What can hang from each mark
K996: K83
K313: K366
K83: K457 K642
K366: K27 K313
K27: K366 K472 K642
K457: K83 K730
K367: K27
K642: K27 K83
K168: K996

Every row comes from one small tree of marks. Brackets hold a mark, then the marks that hang from it, in the order of their numbers. Every link used is in the known rows. Which tree was each row made from?
Known rows
{K366 {K27 {K642 K83}} K313}: [ 14.0  56.4 -37.3  16.7  61.6 -10.4 -12.7  34.8  60.9  12.9 -37.5   0.6
 -40.7 -19.5  -3.8  23.9  34.6  -2.2 -10.0 -23.7 -21.1  68.3  -7.1]
{K313 K366}: [  7.7   9.5 -20.6 -14.5  11.7 -25.9 -42.9  41.0  35.7 -16.4   5.5 -15.1
 -15.9 -19.5 -11.7  25.5  48.0  23.4  28.9  -1.7 -19.2  -7.2 -35.5]
{K367 {K27 K642}}: [ -3.0  31.7 -19.5   6.9  52.6  16.2 -48.4  45.7  31.9   6.1   1.9  -2.4
 -20.1 -35.0 -30.6  15.5  28.7  -4.4  17.5 -25.7 -36.2   7.2  -9.6]
{K27 {K366 K313} K472 {K642 K83}}: [-12.3  63.1 -61.7 -13.3  39.2 -13.4 -21.5  16.8  60.1  37.9 -43.5 -15.2
 -40.7 -16.2   3.5   6.9  34.6  -1.3 -23.2 -20.4 -38.8  36.1 -11.8]
{K27 K366 {K642 K83}}: [ -0.8  46.7 -38.9 -13.7  52.5 -10.6 -27.6  57.0  51.0   9.5 -26.7  -6.1
  -7.5 -36.5   1.7  13.4   3.6   5.2  -6.1 -13.4 -35.2  35.9  -8.8]
{K457 K83}: [-11.6  -9.0 -21.9   6.0  30.2 -15.7 -23.3  45.1  29.0 -17.3 -10.6 -35.8
 -21.9 -23.8 -25.4  26.2  41.2  23.4  -9.1  -5.2 -27.6  -1.7 -20.6]
{K83 K457 {K642 {K27 {K366 K313}}}}: [ -5.4  27.5 -47.3  -9.8  53.9 -36.6 -32.0  51.8  74.7  -2.1 -22.2 -32.6
 -33.1   7.5  10.7   2.1  57.5  -1.9   0.0 -14.9  35.2  26.1  -8.1]
{K83 K457 K642}: [  8.8  13.4 -14.6  24.8  50.0 -26.9 -38.3  63.8  37.3 -18.5  -2.9 -17.3
 -43.3   2.1 -17.2   9.9  38.8   2.2  16.5 -22.2  -0.6  11.7  -1.2]
{K83 K457 {K642 {K27 K366 K472}}}: [-15.8  24.3 -40.3  -8.3  50.3 -27.8 -44.5  50.0  51.6 -21.1 -30.1 -46.5
 -54.7 -10.3   2.0   7.2  51.8   5.6   1.7 -20.6  14.8   7.6 -13.8]
{K367 K27}: [  6.1  19.4 -22.8   9.6  33.6  -7.7 -42.5  32.4  36.8   2.6  -2.4   2.9
 -30.3 -28.9 -27.1   2.5  39.5   1.0  13.9 -19.8 -23.3  -5.6 -13.3]
{K642 K27 K83}: [ -0.9  17.3 -33.1  -3.8  56.7 -14.1  -1.7  58.8  58.7 -38.0  -9.2  -0.8
 -23.8 -32.7  10.2   8.8  39.0   1.1  17.3  -8.4  -9.0  19.9 -40.7]
{K168 {K996 {K83 {K457 K730}}}}: [  3.0  21.6 -19.7  41.0  24.7 -13.1 -67.7  36.2  18.3   1.7  -7.4   8.0
 -39.3 -11.3  21.6 -14.5  39.1  18.8  -7.9 -26.4 -28.0  -4.4  17.6]
{K996 {K83 {K457 K730} {K642 K27}}}: [ 23.3   3.6 -16.4  24.1  40.4  -1.7 -54.5  54.7  37.7 -47.6  12.6  -6.6
 -38.5  -3.1   9.7 -12.9  65.1  -0.5  18.9 -29.4  -8.6  21.9  -5.8]
{K367 {K27 {K642 K83}}}: [  5.9  50.4 -28.4  13.7  60.0  10.0 -32.0  46.5  44.1  14.7  -5.1  20.5
 -19.0 -35.0 -20.8  17.4  17.8  -0.9  11.9 -33.8 -51.0  25.3  -9.6]
{K366 {K27 K472 K642} K313}: [ -3.2  45.7 -36.4  14.2  46.8  -2.8 -36.4   9.8  39.5   8.3 -44.3 -33.3
 -66.9 -15.4 -15.9  21.6  59.0  -5.5 -12.0 -20.7 -17.6  40.0 -10.0]
{K313 {K366 {K27 K472}}}: [  9.9  26.9 -26.0  -3.7  10.8 -28.7 -54.2  12.6  30.8 -16.0 -34.0 -28.1
 -58.9 -26.0 -17.8  36.4  63.0  25.1  11.8 -12.6 -20.3  13.0 -27.8]
{K642 K27}: [ -6.7  -1.6 -25.2  -8.9  48.1  -8.5 -17.9  56.9  48.2 -47.9  -2.9 -25.7
 -25.7 -32.2   0.5   5.4  49.5  -0.3  22.3  -0.9   7.8  -1.0 -39.8]
{K996 {K83 {K642 K27}}}: [ 18.5 -14.8 -34.2  -2.5  28.4 -11.3 -39.2  57.2  42.3 -68.0   0.0 -21.6
 -33.4  -4.6  -6.6  11.2  35.5   0.4  31.7   4.9 -14.1  24.0 -41.5]
{K27 K366 K642}: [ -7.4  26.9 -31.1 -16.3  44.1  -3.7 -43.3  57.2  38.7   0.0 -19.4 -30.9
  -9.1 -34.7  -7.8  10.9  15.9   4.3   0.4  -4.8 -19.1  15.9  -6.9]
{K366 {K27 K472} K313}: [  7.1  31.8 -40.7  14.6  28.9 -26.7 -28.5  -2.2  46.3   1.7 -46.5 -26.8
 -77.5 -10.7 -14.0  10.3  67.9  -3.3 -16.0 -16.1  -6.3  29.0 -13.2]
{K313 {K366 {K27 K472 {K642 K83}}}}: [  7.5  57.1 -28.7  -1.7  34.6 -11.6 -44.1  26.8  38.8  -2.3 -38.6 -10.3
 -49.9 -33.3 -11.9  50.2  40.1  24.0   8.5 -27.2 -48.2  44.8 -23.2]
{K27 K366 K472}: [ -8.8  21.3 -43.0 -15.2  19.6 -23.3 -41.0  24.1  36.2   1.1 -36.9 -34.9
 -46.9 -28.6  -7.8   0.9  40.9   7.0 -11.3  -4.8 -20.5  -3.6 -16.2]
{K996 {K83 K457 K642}}: [ 31.4   6.5 -20.4  20.7  28.9 -29.9 -52.9  57.3  32.6 -15.9  -6.5  -6.2
 -43.8   8.7  -9.1   6.9  37.5  -2.0  17.8 -15.0 -19.3  14.1  -6.5]
{K457 {K83 K642} K730}: [ -5.4 -12.8 -18.2  34.4  29.1   6.4 -37.7  39.2  21.7 -40.7  12.8 -34.2
 -26.9  -7.6 -34.0  13.2  42.6  32.6 -10.0 -23.3 -42.7  27.5   3.2]
{K313 {K366 K27}}: [ 19.9  19.6 -17.6  -6.0  17.8 -31.6 -49.2  35.4  38.2 -20.2 -22.4 -18.1
 -30.6 -27.7 -15.3  36.8  48.2  26.5  19.1  -3.9  -8.7  22.8 -25.1]
{K457 K83 K730}: [-10.6  -5.6 -15.0  26.0  26.6   6.2 -32.2  30.5  22.2 -21.3   4.2 -27.4
 -20.0 -29.0 -18.6   5.5  55.5  25.0 -16.9 -20.4 -41.5   5.7  -1.8]

Which tree is each row?
[-10.5  39.0 -29.1   6.5  63.5 -21.6 -12.5  44.4  56.6  -9.5 -26.7  -8.0
 -59.4 -27.9  16.8   5.9  67.1  -6.6   4.7 -32.3  -6.4  -0.1 -26.5]  {K642 {K27 K472} {K83 K457}}
[ -8.6  31.8 -58.7 -16.5  15.1 -32.8 -32.2   3.1  51.8  24.7 -38.6 -32.3
 -50.5  -9.9  -2.6  -5.1  56.2  -0.9 -21.2  -6.9 -12.6   5.8 -15.4]  {K27 {K366 K313} K472}
[  3.4  63.4 -45.0  17.0  53.4  -8.0 -17.3  11.3  52.5  16.1 -50.8  -9.5
 -67.2 -18.9  -7.0  24.3  48.0  -5.0 -17.7 -30.2 -34.2  60.0  -9.8]  {K366 {K27 K472 {K642 K83}} K313}
[-12.5  48.9 -44.4 -12.7  56.8 -35.8 -22.7  42.2  63.7   8.5 -43.5 -15.1
 -47.3 -33.6  26.4   1.0  55.7  -0.1 -12.0 -24.6   0.8   5.0 -16.4]  {K642 {K27 K366 K472} {K83 K457}}
[ -6.4  12.6 -57.9 -20.6  38.1 -27.1 -25.4  42.6  72.2 -26.1 -16.1 -38.3
 -26.5   2.0  -0.6   6.0  41.9   5.5   4.0   1.3  19.9  36.2 -25.5]  {K83 {K642 {K27 {K366 K313}}}}
[ 16.5  64.8  -2.1  47.7  76.1   7.7 -38.8  50.2  38.1   9.3 -26.2  11.3
 -41.0 -39.5   8.8   6.0  48.2   2.6 -12.2 -55.7 -26.5  58.0  29.2]  {K366 {K27 {K642 {K83 {K457 K730}}}}}
[-20.9  25.5 -62.3 -29.4  30.8 -24.0 -23.2  11.6  66.0  -1.3 -37.1 -41.2
 -47.0 -17.8  10.5  -4.0  68.4  -3.0 -11.4  -3.1   9.9   5.0 -31.5]  {K642 {K27 {K366 K313} K472}}
[-18.0  43.3 -54.5 -16.2  34.2  -7.2 -38.7  14.0  47.9  27.3 -36.1 -38.8
 -40.3 -13.6  -6.9   5.3  44.8  -3.2 -18.2 -13.7 -24.3  16.4 -12.1]  {K27 {K366 K313} K472 K642}
[  6.1  38.7 -28.4  12.2  53.6  -4.1 -30.2  31.8  47.2   1.8 -32.8 -21.5
 -41.8 -18.8 -12.3  20.9  46.6  -4.5  -5.5 -17.3  -4.9  48.3  -5.7]  {K366 {K27 K642} K313}
[ -9.1  16.4 -17.0  30.6  55.5   4.3 -43.1  38.6  35.6 -43.4   4.2 -28.9
 -65.1  -7.7  -2.4  -9.5  79.4   0.8  10.4 -44.4  -3.1   9.5  -3.6]  {K83 {K457 K730} {K642 {K27 K472}}}
[ 12.5  14.5  -3.9  43.1  46.4  -5.6 -48.3  50.9  30.2 -21.1  13.3  -8.9
 -41.9  -0.8 -11.4  -9.8  53.7   5.2   9.1 -38.9 -12.1  21.2  16.9]  {K83 {K457 K730} K642}
[  7.7  15.6 -24.2  49.6  25.4 -13.9 -74.0  45.3  17.4 -17.9   1.4   1.0
 -43.6  10.3   7.1  -4.7  25.2  23.3   0.3 -26.8 -29.9  16.5  20.8]  {K168 {K996 {K83 {K457 K730} K642}}}
[  4.6  12.7 -31.5  32.7  28.0 -36.2 -63.2  57.0  25.6 -16.0 -14.6  -8.7
 -47.5  14.9   0.7  16.1  11.4  19.5  10.2  -9.0 -17.4   8.6   0.8]  {K168 {K996 {K83 K457 K642}}}
[-11.9  19.5 -53.0 -31.4  37.4 -26.1 -19.5  34.2  70.5  -6.5 -23.6 -30.6
 -19.3 -20.4  13.3  -3.7  55.6  -1.1  -4.6   3.6  20.3  12.9 -30.5]  {K642 {K27 {K366 K313}}}
[ 17.7  68.3 -11.6   6.9  56.3 -23.4 -44.7  57.1  47.7  17.7 -29.4   4.9
 -27.9 -28.4   3.6  48.7  42.1  18.3  12.3 -35.4 -19.1  44.2  -1.8]  {K313 {K366 {K27 {K642 {K83 K457}}}}}
[-11.6  51.4 -48.0 -11.2  44.2  -8.8 -29.3  35.9  44.5  13.0 -38.7 -17.7
 -35.1 -34.2  -3.4  13.3  17.3   4.0 -12.2 -18.3 -47.2  27.6 -11.6]  {K27 K366 K472 {K642 K83}}
[ -7.9  40.0 -23.1  26.8  61.7  -0.6 -21.9  30.6  48.0 -12.7 -12.5   3.2
 -58.1 -32.4  23.9 -15.6  82.2  -3.5  -4.4 -50.5 -18.6   7.1  -8.9]  {K642 {K27 K472} {K83 {K457 K730}}}
[-17.4  35.0 -39.5 -15.3  37.2  -1.1 -46.9  34.5  32.8   4.4 -32.3 -41.3
 -36.8 -32.5 -11.7  11.0  28.2   3.2  -7.3 -10.9 -31.3   5.6 -12.4]  {K27 K366 K472 K642}
[ 32.6  15.2  -8.6  29.4  24.2 -10.1 -56.1  35.7  26.1   0.6   0.2  10.4
 -35.4 -17.0  11.2 -24.2  65.7  -4.0   2.7 -31.4 -30.1   0.1   9.0]  {K996 {K83 {K457 K730}}}
[-13.6  45.4 -69.8 -25.4  36.4 -30.8  -6.1  14.2  76.3   8.2 -43.2 -19.0
 -46.0 -19.3  18.8  -1.9  57.6  -0.3 -17.5 -10.0  -7.9  25.4 -32.9]  {K642 {K27 {K366 K313} K472} K83}
[  0.6  39.8 -21.5  -5.0  28.7  -4.5 -59.3  24.7  26.3 -12.1 -31.2 -33.6
 -48.8 -30.4 -21.4  47.5  51.2  20.6  12.7 -18.7 -31.0  23.8 -22.5]  {K313 {K366 {K27 K472 K642}}}
[ -2.7   7.8 -17.4  11.4  65.0 -19.3 -31.0  72.8  50.2 -44.5  -0.1 -27.3
 -38.4  -4.3  -2.9  12.2  50.3  -1.5  25.2 -19.3  21.2  10.9 -18.5]  {K83 K457 {K642 K27}}
[ -5.2   2.7 -44.0 -18.5  41.5 -19.6 -34.0  62.3  56.0 -49.3 -14.5 -42.2
 -22.4 -15.0  -6.4  10.1  25.9  12.3  14.1   4.1  12.6  27.2 -27.3]  {K83 {K642 {K27 K366}}}
[-21.7  -7.5 -34.6  -1.1  37.6  -0.3 -38.7  49.1  44.2 -49.7  -5.3 -51.5
 -11.6 -22.0 -12.8  12.2  44.5  37.3 -15.8 -12.6 -15.3  32.9  -6.9]  {K457 {K83 {K642 {K27 K366}}} K730}
[ -3.5  42.8 -36.0 -14.9  63.1 -34.9 -18.3  64.0  69.8   4.0 -31.3  -3.1
 -20.5 -35.0  28.8   2.5  42.2   1.3  -2.6 -19.7  12.5  15.3 -13.5]  {K642 {K27 K366} {K83 K457}}
[ 34.9  10.0 -12.6  39.1  24.6  -9.1 -62.9  46.5  25.2 -20.1   6.9   1.8
 -41.5   4.6  -3.8 -14.1  53.7   1.2  11.1 -32.2 -32.0  22.0  12.8]  {K996 {K83 {K457 K730} K642}}
[ 20.1   2.7 -26.3   4.8  44.3 -21.7 -44.5  69.5  45.6 -43.8  -4.3 -15.6
 -39.6   0.1   5.0   9.1  50.2  -4.3  27.5 -12.6   2.3  13.3 -24.8]  {K996 {K83 K457 {K642 K27}}}
[ -5.6  41.8 -33.5 -12.4  44.7   5.4 -60.2  43.2  40.4  23.4 -17.1 -10.9
 -10.2 -41.4 -22.0  11.5  18.4   1.0   2.0 -20.6 -27.5  10.7   1.0]  {K367 {K27 K366 K642}}
[ -5.3  52.9 -52.5 -17.4  57.4 -41.4  -9.2  45.0  87.4  28.8 -36.3   0.3
 -25.9 -15.7  35.5  -2.8  58.9  -5.1 -12.9 -20.5  21.6  23.9 -11.6]  {K642 {K27 {K366 K313}} {K83 K457}}
[  9.3   6.8 -31.6   7.5  36.6 -19.8 -47.8  44.4  38.3 -38.7 -16.5 -26.0
 -65.7   1.7   1.8   9.3  62.2  -6.9  20.0 -18.1 -10.1   3.8 -27.2]  {K996 {K83 K457 {K642 {K27 K472}}}}
[ -1.0  62.5 -29.9  -2.1  65.0 -19.6 -32.1  66.6  54.3  32.6 -31.4  -2.1
 -14.5 -30.8  12.5   9.4  19.0   0.0  -8.0 -29.0 -17.7  26.8   8.7]  {K27 K366 {K642 {K83 K457}}}
[  0.7   9.8  -8.3  29.7  60.1   1.6 -38.9  59.6  42.1 -47.5  14.8 -20.4
 -38.0 -10.5   0.7  -7.6  67.4   2.5  15.9 -37.3  10.1  18.6   0.2]  {K83 {K457 K730} {K642 K27}}
[-21.2 -20.6 -30.0   3.0  47.3  -6.6 -19.0  62.3  42.4 -64.4  -0.9 -52.8
 -23.8 -10.4 -26.8  36.0  40.2  26.4   9.2  -2.0  -9.0  19.9 -33.8]  {K457 {K83 {K642 K27}}}
[  3.9  51.2 -30.9  20.0  57.8  -2.1 -26.4  31.0  36.2  -7.2 -47.1 -14.0
 -62.6 -36.1 -12.4  29.3  29.9   3.7  -9.3 -28.4 -40.3  51.1 -11.5]  {K366 {K27 K472 {K642 K83}}}
[  2.4  34.2 -13.7  24.4  67.4  -3.2 -17.2  52.4  54.4 -15.0   0.8  14.3
 -30.6 -33.8  26.4 -15.0  68.1   0.1   5.2 -43.1  -5.1  16.0  -4.2]  {K642 K27 {K83 {K457 K730}}}
[  1.7  65.5 -20.0  17.2  63.2   1.1 -41.4  53.3  46.9  30.3 -17.0   8.0
 -13.9 -37.0  19.2 -10.9  37.2   4.2 -17.2 -46.4 -31.3  36.4  28.1]  {K27 K366 {K642 {K83 {K457 K730}}}}
[ 16.9  50.5 -22.5  -1.2  43.5 -13.7 -39.9  47.9  46.5  -5.7 -25.7  -0.8
 -20.8 -33.9  -8.0  50.7  27.3  25.1  17.2 -20.4 -34.9  55.1 -20.6]  {K313 {K366 {K27 {K642 K83}}}}
[  2.0  19.3 -29.5  22.2  26.2 -35.9 -58.7  49.3  25.5   5.9 -21.1  -1.5
 -41.3  -6.8  16.8   5.8  24.7  15.0   0.6  -8.8 -15.4 -13.7  -2.4]  {K168 {K996 {K83 K457}}}
[  3.9  -5.1 -42.2  21.8  12.8 -24.8 -56.7  50.2  24.1 -41.1  -9.6 -13.9
 -39.7  10.0 -11.1  16.8  -4.9  26.4  13.4   7.3 -33.6  19.6 -15.9]  {K168 {K996 {K83 K642}}}
